Each row comes from the steps of one path. Every step used is in the known rows, and no mark comes twice. Write the path behind each row, first mark first.
(in the rows, 128 means zero)
Known rows
luvim/vepu/danetir: [138 134 145 124 108 112 133 135 137 145 190 105  71 143 123 101 182 125
 168 135]
bodot/vepu: [110 148 148 123 121 113 133 153 131 116 112 131 103 141 132 154 169 135
 111 140]
pozu/danetir/bodot/vepu/fofan: [ 92 168 183 144  84 119 142 166 132 153  98 106  57 167 103 166 239 116
  92 115]
danetir/bodot: [100 123 157 135 123 132 137 107 121 140 117 149 111 150 112 135 105 137
  86 136]
bodot/vepu/danetir: [116 162 151 137 111 111 120 171 113 115 134 120  84 169 125 144 202 114
 139 142]
fofan/pozu: [115 122 117 156 150 140 148 110 141 123 108 142 104 118 128 128 169 111
 130 107]
luvim/vepu/fofan/pozu/bodot: [122 154 137 149 141  69 156  96 178 144 173  87  54 127 110 109 207 129
 114 103]
luvim/vepu/fofan/bodot/danetir: [130 122 171 154 105  82 118 145 164 142 165 132 103 127 118 111 184 120
 112 117]
danetir/bodot/vepu/pozu/luvim: [126 124 182 169 104  71 177  79 132 141 101 160  67 183  76 171 189 126
  65 141]
luvim/vepu/fofan/pozu: [121 144 131 153 118  99 151 127 175 155 175  93  57 112 120 111 217 111
 137  97]
luvim/vepu/pozu/danetir/bodot: [142 107 165 158  76 133 188  90 158 176 129 139  41 142  99 132 210 133
 145 107]
luvim/vepu/fofan/bodot: [135 145 155 144 121  90 132 151 178 147 192 105  93 112  99 106 180 125
 125 108]
pozu/bodot/vepu: [112 161 155 120 142  81 134 118 129 105 111 122 101 155 123 151 158 152
  94 146]
bodot/vepu/fofan: [107 172 143 133 104  82 121 180 140 130 136  92  93 147 129 152 197 121
 105 126]
fofan/pozu/danetir: [131 122 125 159 134 172 161 113 142 133  85 139  83 115 118 134 232  97
 159  90]
pozu/luvim/vepu/fofan: [147 141 165 124 100  56 148 108 161 167 198  81  75 133  89 112 194 119
 112 128]
vepu/danetir/bodot: [110 133 161 150 116 134 127 129 107 140 133 135  92 177 105 125 141 117
 115 137]
vepu/danetir: [135 138 132 139 116 125 117 147 115 129 149 119 110 154 120 115 163 109
 155 129]
danetir/bodot/vepu/fofan: [ 82 169 174 141 101  88 129 164 133 142 123 112  76 170 111 158 175 127
  60 133]
danetir/bodot/vepu: [ 84 146 175 131 117 113 142 133 122 128  98 148  82 163 114 162 147 142
  70 148]
luvim/vepu/pozu/bodot: [159 125 133 142 118  70 168  70 168 142 168 118  80 136 115 120 162 157
 136 123]

Which path is each row?
[138 112 150 173  92 150 169 101 134 158  88 149  80 155  98 148 193 118
 129 103]	vepu/pozu/danetir/bodot
[114 146 116 168 133 115 133 140 152 136 135 109  97 124 123 128 195  95
 121  91]	vepu/fofan/pozu
[154 128 120 156 133  82 148  83 142 124 127 131 121 145 113 133 138 137
 121 119]	vepu/pozu/bodot
[134 134 148 177 129  99 153 143 157 112 109 164 104 140 100 158 196 124
 118 115]	fofan/bodot/vepu/pozu
[132 138 130 157 105  96 154 138 140 121 112 139  94 149 127 162 187 129
 127 126]	bodot/vepu/pozu
[151 105 134 169 117  77 137  80 129 117 100 159 125 163 135 141 140 136
 108 126]	vepu/pozu/bodot/danetir
[132 124 199 137 105  92 159  74 128 166 177 128  45 176  70 109 184 126
 107 152]	pozu/luvim/vepu/danetir/bodot
[125 125 155 168 119  98 102 161 140 124 124 146 142 138 118 127 164 103
  97 113]	vepu/fofan/bodot/danetir
[119 157 122 163 154  84 135 104 157 126 132 102  95 139 109 125 187 112
 101  99]	vepu/fofan/pozu/bodot
[131 147 142 158 139 103 114 160 157 130 149 118 134 124  96 119 163 106
 111 102]	vepu/fofan/bodot
[167 111 122 163  93 143 161 121 138 145 103 133  99 133 113 142 213 112
 172  93]	vepu/pozu/danetir
[119 171 158 128 132  80 125 136 115 106 132 115  83 181 114 137 192 134
 117 150]	pozu/bodot/vepu/danetir
[ 85 137 175 162 124 161 174 120 134 134  53 158  38 151 105 168 251 113
 105 109]	fofan/pozu/danetir/bodot/vepu
[135 137 138 170 137  84 148  98 150 143 137 108  88 136  86 130 220  86
 101 101]	vepu/fofan/pozu/luvim
[103 141 152 178 112 151 158 124 146 159  97 121  59 145  96 137 238  90
 110  81]	vepu/fofan/pozu/danetir/bodot
[155 130 169 129 107  85 148  93 137 154 192 108  64 156  85 103 201 118
 148 145]	pozu/luvim/vepu/danetir
